What can hang from each mark
K: A Z
B: D K L Q
A: K L
D: A R Z
L: B U Z
U: D K

Each row was made from one small tree. The marks that hang from a mark follow it in brackets, in alphabetical order. Every link used is in the known rows. Write each row's tree.
Known rows
A{K L{B{Q} U Z}}: [-40.7  18.7 -16.8 -14.5 -20.3  34.8  -3.1 -19.4  58.6  50.6  -7.2  24.8
  43.7  50.8 -18.6 -33.9 -12.3 -28.4  48.5  -6.1  38.3   5.5 -35.9]
A{L}: [-10.9  10.9 -10.6 -34.7 -14.3  11.5  -2.0  -6.6  30.9  -3.5  -9.5  16.2
  46.5  39.0  12.8 -13.5  -0.8   2.8  34.7  10.8  30.3  17.5 -19.0]
K{A Z}: [-14.8  11.3 -16.3 -17.4  -6.4  27.0   2.3 -13.8  24.7  47.3 -21.3  48.5
  30.6  31.2  26.2 -14.6 -11.9  22.3 -10.6  16.1  15.0  40.4 -41.6]
A{L{B{D} U}}: [-26.1  16.4 -15.6 -25.1 -18.8  19.1  -2.7  -5.1  30.2  38.0 -16.3  22.4
  57.4  29.0   1.5 -23.2   4.8   2.5  52.5  -0.8  37.5  18.8 -10.6]
D{A{K L} R Z}: [-23.6  12.3  10.9  -9.9 -16.8  38.4  -3.7  -7.7  13.7  -2.3   1.5  22.2
  51.5  41.6   9.5 -31.7 -46.3 -43.2 -21.2   2.8  14.1   1.7 -19.5]
D{R Z}: [-21.2  10.9  -9.7 -27.4 -17.4  26.1  -1.6  -7.9  27.4  -1.1 -16.0  25.8
  35.7  35.1   4.5 -19.6 -25.2 -25.2   9.8  12.1  -1.7  30.2 -18.4]
D{A{K} Z}: [-15.9  12.3  -1.0  -0.2 -12.6  39.5  -0.4  -2.3  19.3  10.0   5.0  37.2
  34.4  39.7   9.3 -17.3 -33.4 -26.3 -26.9   7.5  -5.4   8.9 -41.9]
U{K{A{L} Z}}: [-16.9   6.2 -16.8 -14.7  -1.1   7.1  -2.0 -29.1  23.7  46.9 -13.2  42.8
  43.8  32.5  29.1 -18.9 -15.6  10.0 -33.5   5.8  34.7  30.3 -37.2]
U{K{Z}}: [-14.3   5.7 -14.9 -14.3  -4.4  15.0   1.5 -21.3  33.1  39.0  -9.2  49.2
  31.8  21.5  16.7  -2.6  -8.4  -5.1 -35.0  10.4  21.7  39.0 -40.5]
B{D{A{L}}}: [-19.7   7.5  12.8 -32.7 -15.4  28.0  -3.0   4.0  18.5   8.4   1.8  22.2
  64.1  32.0  23.8 -27.7  -7.8   6.6   8.6  -2.7  46.1  10.8 -12.7]
B{D K}: [-19.1  15.4  -9.2 -28.3 -15.5  37.1  -2.3  13.0  34.5  32.0 -15.0  28.4
  40.8  28.5  20.1  -1.8  21.7  22.0  19.2  13.0  29.9  -3.2 -30.6]
A{K{Z} L{B U}}: [-21.5  18.7 -24.1   1.2 -12.2  36.8   1.5 -21.8  29.5  54.1 -16.4  35.1
  44.4  28.3  -3.8 -17.2 -14.2 -10.2  23.2   7.6  26.4  16.2 -35.1]
L{B{K Q}}: [-29.0  23.9 -42.0 -18.7 -19.4  50.0  -3.9  -3.6  47.5  39.9 -10.3  24.5
  36.1  47.2   9.8   3.2  22.0 -17.4  15.1   5.9  20.5  -7.3 -32.8]
L{B{K{A Z}} U{D}}: [-17.3  22.2 -22.3   9.6 -10.5  28.8   1.0  -1.2  26.5  80.8 -34.2  58.4
  13.3  23.2  22.2 -16.8  -1.0  -0.9  39.9  10.9  16.9  42.7 -48.1]
U{D{A{L} R} K{Z}}: [-21.3   2.7  19.7 -12.1  -7.6   7.7  -1.3 -12.5  23.4  25.0  -8.1  45.4
  41.7  15.5  31.6 -35.4 -39.1 -42.5 -26.6  -5.6  45.8  46.2 -19.3]
D{A{K} R Z}: [-23.1  14.4  10.3  -4.5 -16.4  41.6  -0.6  -2.5  17.0  13.2   0.9  37.3
  35.3  39.1  10.1 -21.9 -46.7 -44.0 -36.5   8.6  -3.1  10.4 -29.6]
B{D{A} L{U}}: [ -9.6  10.8  26.5 -13.2 -13.5  36.5   2.3   7.3  15.9  44.5   5.7  48.8
  52.8  29.1  25.4 -40.5  -8.5  18.7 -10.1  -0.3  36.9  37.1  -7.6]
B{L{Z} Q}: [-28.1   6.9 -10.4 -31.1 -13.9  39.1   0.6 -10.2  59.8  27.8  -5.8  34.0
  43.7  47.5   6.2 -42.2  -1.0   4.5  15.3  -4.6  31.8  27.1 -23.9]
A{K{Z} L{B{Q}}}: [-39.0  18.1 -47.0  -8.1 -14.7  54.4  -3.2 -27.4  47.6  58.5 -14.3  26.2
  54.8  36.8   5.0 -21.3  -7.3 -11.9  -0.6  -4.3  27.9  -6.4 -34.1]
U{D K{Z}}: [-16.2   3.5 -15.7 -10.8  -4.8   0.7   1.2 -10.5  42.7  44.9 -19.6  54.7
  22.0  11.1  23.8 -15.3 -11.9 -14.1  -4.6   4.5  20.0  52.5 -42.8]
D{A{K{Z}}}: [-15.2  11.7   4.6  -0.6  -8.3  47.2   4.0  -6.9  21.3  38.2  -0.9  50.5
  34.7  27.2  19.3 -12.6 -27.0  -8.9 -40.9  11.3  17.5  18.1 -46.2]
K{A{L{U}} Z}: [ -8.3  12.7   3.8 -18.1  -9.1  21.0  -0.7 -20.9  14.3  52.1 -17.2  39.5
  41.0  33.5  20.0 -28.9 -14.5  24.7  24.3  12.8  40.3  48.1 -27.0]
L{U{D{R} K{A}} Z}: [-28.3  10.4  25.8 -16.3 -10.4 -21.7   0.4  -5.5  46.5  60.8 -20.9  61.6
   6.6  33.2  13.0 -40.0 -40.0 -35.0  14.6   4.5  27.3  68.5 -37.5]
L{B Z}: [-29.6  10.0 -27.1 -24.5 -13.0  18.6   3.5  -6.4  50.2   8.3 -20.8  31.8
  30.9  38.1 -13.2 -13.6  -5.4 -29.4  41.9   4.0   9.9  26.6 -40.0]
U{D K}: [-14.9   7.7  -9.2 -17.3  -8.7 -16.4  -0.1   0.7  45.2  30.7 -12.2  47.2
  18.1  25.2  21.6 -10.5  -8.8 -20.9   4.9   6.0  14.9  43.1 -36.4]

Which tree is each row?
[-24.0  16.9 -22.1   7.2 -12.3  21.2   1.0 -12.5  38.4  61.2 -26.2  42.3
  33.1  18.6   3.2 -28.7 -18.6 -18.3  52.7   1.5  23.9  30.2 -36.0]	A{K{Z} L{B U{D}}}
[-20.2  24.7  -2.7 -11.2 -21.8  52.5  -6.4  -5.1  22.8  37.0   7.8  21.2
  50.3  52.3  11.5 -15.6   6.3 -26.9  23.4  -3.0  50.8   2.7 -19.9]	D{A{L{B{K Q} U}}}
[-25.7   1.5  -2.1 -21.1  -5.5 -26.1  -2.4 -10.6  49.7  29.1 -19.3  41.6
  26.6  36.4  18.0 -38.9 -22.9 -12.1  28.5  -5.1  35.7  41.5 -43.5]	U{D K{A{L{Z}}}}
[-18.0   9.5  13.0 -17.2  -6.2  -9.7   0.7 -15.6  38.2  53.9  -8.0  57.0
  15.9  43.9   5.7 -21.8 -21.5  -7.9  -3.7   9.3  28.2  52.2 -48.1]	L{U{K{A}} Z}
[-19.3   6.8 -16.7  -5.0  -1.7  -3.5   1.0 -12.9  34.6  65.6 -23.8  64.2
  16.8  20.1  36.3 -20.7 -20.1   1.0 -21.6   5.6  16.9  55.6 -48.0]	U{D K{A Z}}
[-23.3  12.2  16.6  -9.6 -12.0  45.6   0.8 -12.8  18.1  26.4  -3.6  35.1
  52.0  29.8  18.6 -27.1 -40.4 -24.9 -34.3   7.2  35.3  10.1 -23.0]	D{A{K{Z} L} R}
[-28.3  18.2 -23.9 -18.4 -16.8  13.0  -6.7 -25.6  42.0  51.2   1.9  27.7
  47.7  46.4   3.6 -16.3  -1.1 -32.2   6.7  -6.1  41.5  23.2 -18.6]	A{L{B{Q} U{K}}}
[-17.9   7.9   7.4  -0.6  -9.3  29.4   0.5  -2.5  26.5  29.7  -8.9  41.9
  41.1  20.0  25.8 -34.7 -31.1 -12.6   5.1   0.0  32.9  24.2 -36.4]	U{D{A{K{Z} L}}}
[-43.2  15.4 -50.0 -19.9 -21.9  60.4 -11.7  -9.1  38.9  29.8 -14.6   4.2
  68.8  39.5   6.2 -26.7  17.7  -3.1  36.1 -13.5  30.8 -25.8 -21.0]	A{L{B{D{Z} K Q}}}
[-21.6  16.3  21.5 -17.7 -16.3  29.5  -1.1  -3.1  20.8  12.0   2.9  27.4
  48.2  43.1  17.6 -21.8 -36.9 -33.6 -25.3   8.8  31.6   0.6 -16.1]	D{A{K L} R}
[-13.8   2.3   7.1  -3.2  -4.3  10.1   1.9  -6.4  26.8  37.4  -5.0  60.9
  26.2  12.5  31.2 -19.0 -25.1 -27.1 -31.2  -0.8  25.3  55.4 -41.5]	U{D{A} K{Z}}
[-17.2   4.9  -4.2  -6.6  -9.1  17.2  -2.8 -11.7  26.8  49.5  -0.8  47.6
  49.0  25.2  12.7 -38.3  -9.7  13.1 -22.8  -4.8  17.3  35.2 -16.9]	B{D{Z} L{U{K}}}
[-10.0  13.2  12.8  -3.3  -9.2  15.5   2.4   9.2  42.0  57.2 -22.6  55.5
  11.8  39.5  20.6 -44.7  -5.7  16.5  50.7   5.2  30.0  42.5 -40.3]	B{K{A} L{U{D} Z}}
[-18.1  11.5 -14.8 -12.7  -9.5  34.3   0.1 -16.3  32.4  31.0 -13.9  29.9
  46.8  28.2  11.2 -16.3 -13.2   8.8   4.1  11.2  28.2   5.8 -36.3]	A{K{Z} L}
[-16.6  11.3  14.4   8.0 -12.9  50.6   0.0   2.3  14.7  50.7   7.8  48.0
  52.1  31.2  15.4 -47.0 -28.0  10.6 -27.1  -3.5  12.8  14.2 -22.0]	B{D{A{K} Z} L{U}}
[-27.4  14.6  -5.6 -12.3  -8.0  56.8   0.9  -3.5  24.5  76.6 -27.5  49.9
  50.8  25.1  41.3 -35.4  -2.4  38.4 -38.7   8.1  33.0   9.1 -19.5]	B{D{R} K{A Z} L}
[-23.1   8.8  34.4  -4.2 -11.8  40.9   4.5   5.3  34.4  54.0   4.3  54.2
  45.3  33.9   7.1 -51.4 -24.4   8.0  -9.2  -4.1  37.0  18.7 -30.8]	B{D{A{K}} L{U Z}}
[-40.1  18.2 -22.3 -17.3 -17.9  22.2  -5.1 -13.7  48.0  83.3  -2.3  42.4
  45.8  33.3   7.6 -16.9   5.9 -12.4  -9.0  -8.1  32.3  23.9 -22.8]	L{B{D Q} U{K}}
[-19.9   5.5  49.5 -23.3 -12.9   2.3  -1.2 -14.4  26.8  12.7   8.1  36.9
  41.2  39.0   1.1 -35.9 -40.8 -53.2  -7.7  -2.0  55.4  43.6 -18.0]	D{A{L{U{K} Z}} R}
[-37.5  10.3 -25.6 -26.8 -15.4  35.2  -3.0   0.9  47.5  13.7 -24.5  13.9
  55.1  32.7  -5.6 -21.0  16.5  -0.4  59.0  -5.7  44.2 -15.1 -32.0]	A{L{B{D K} Z}}
[-23.3  15.7 -11.2 -12.4 -20.0  66.5  -7.2  -2.0  33.2  59.7  -3.0  30.9
  55.4  37.0  17.5 -42.6  14.9  31.4  16.2  -4.1  30.9   8.2 -14.9]	B{D{Z} K L{U} Q}
[-30.8  17.6 -45.3 -15.9 -15.8  63.0  -5.4 -20.1  40.2  41.6 -16.6  17.5
  55.0  36.8  11.5 -11.3  18.2  -6.8  23.0  -2.0  42.3  -6.2 -31.7]	A{L{B{K{Z} Q}}}
[-30.6  14.0  -6.6 -31.5 -14.8  37.6  -7.4  -9.7  48.1  34.4 -12.7  19.0
  42.2  58.9  15.2 -30.0   6.6   8.5  35.5   0.4  50.5  -2.5 -38.9]	B{K{A{L{Z}}} Q}
[-16.0  10.9  37.5 -11.9 -14.1  24.5   0.6  -4.7  29.2  18.6   5.9  34.2
  39.1  44.2  -3.8 -34.8 -31.7 -21.7  26.3   3.3  43.7  20.3 -37.2]	D{A{K L{U Z}}}
[-31.5  22.2 -35.7 -12.8 -13.1  35.0  -2.0   7.0  30.3  59.4 -24.8  38.1
  37.7  37.3  24.1  -4.1  15.5  16.7   6.3   7.9  14.8  -8.4 -36.9]	L{B{D K{A}}}
[  1.0  17.4   5.5  -5.0 -13.6  20.2   1.1  13.4  33.7  44.4 -13.7  46.4
  19.7  28.6  24.7 -25.5   8.6   8.6  45.6  11.1  26.5  36.2 -24.0]	B{K L{U{D}}}
[-51.9  17.8 -27.2 -40.2 -24.7  38.5  -7.0 -10.7  48.4  43.8 -17.0  12.5
  71.6  38.0  10.1 -31.7  -1.7 -16.0  21.2 -11.0  40.6  -1.8   4.0]	A{L{B{D{R} Q}}}
[-16.6   2.6  20.4 -32.9 -11.7  20.7   0.6  -4.0  30.0 -20.8   0.3  21.7
  47.0  42.1   2.9 -31.8 -20.3 -20.2  26.9  -1.1  43.3  26.2 -28.8]	D{A{L{Z}}}
[ -5.1  17.1   2.3 -10.5  -9.5  36.4  -2.5 -13.8  12.3  54.0 -16.9  35.6
  36.0  36.0  24.1 -17.1   1.1  28.7  24.1  17.1  45.9  25.0 -35.7]	B{K{A{L{U}} Z}}
[-30.6   1.9  -4.7  -8.5  -8.2  -6.9  -0.4  -6.3  44.0   4.5  -7.7  39.0
  35.8  30.8   4.4 -35.9 -26.0 -60.1  19.1 -18.2  36.9  33.6 -38.1]	U{D{A{L{B Z}}} K}
[-17.1  13.3 -13.9 -17.4 -14.2  24.2  -0.3  -5.7  18.6  -2.6  -1.9  22.6
  52.5  40.3  11.0 -15.1 -11.6 -32.3   8.6  -1.0  27.6  13.8 -19.3]	D{A{L{B}}}
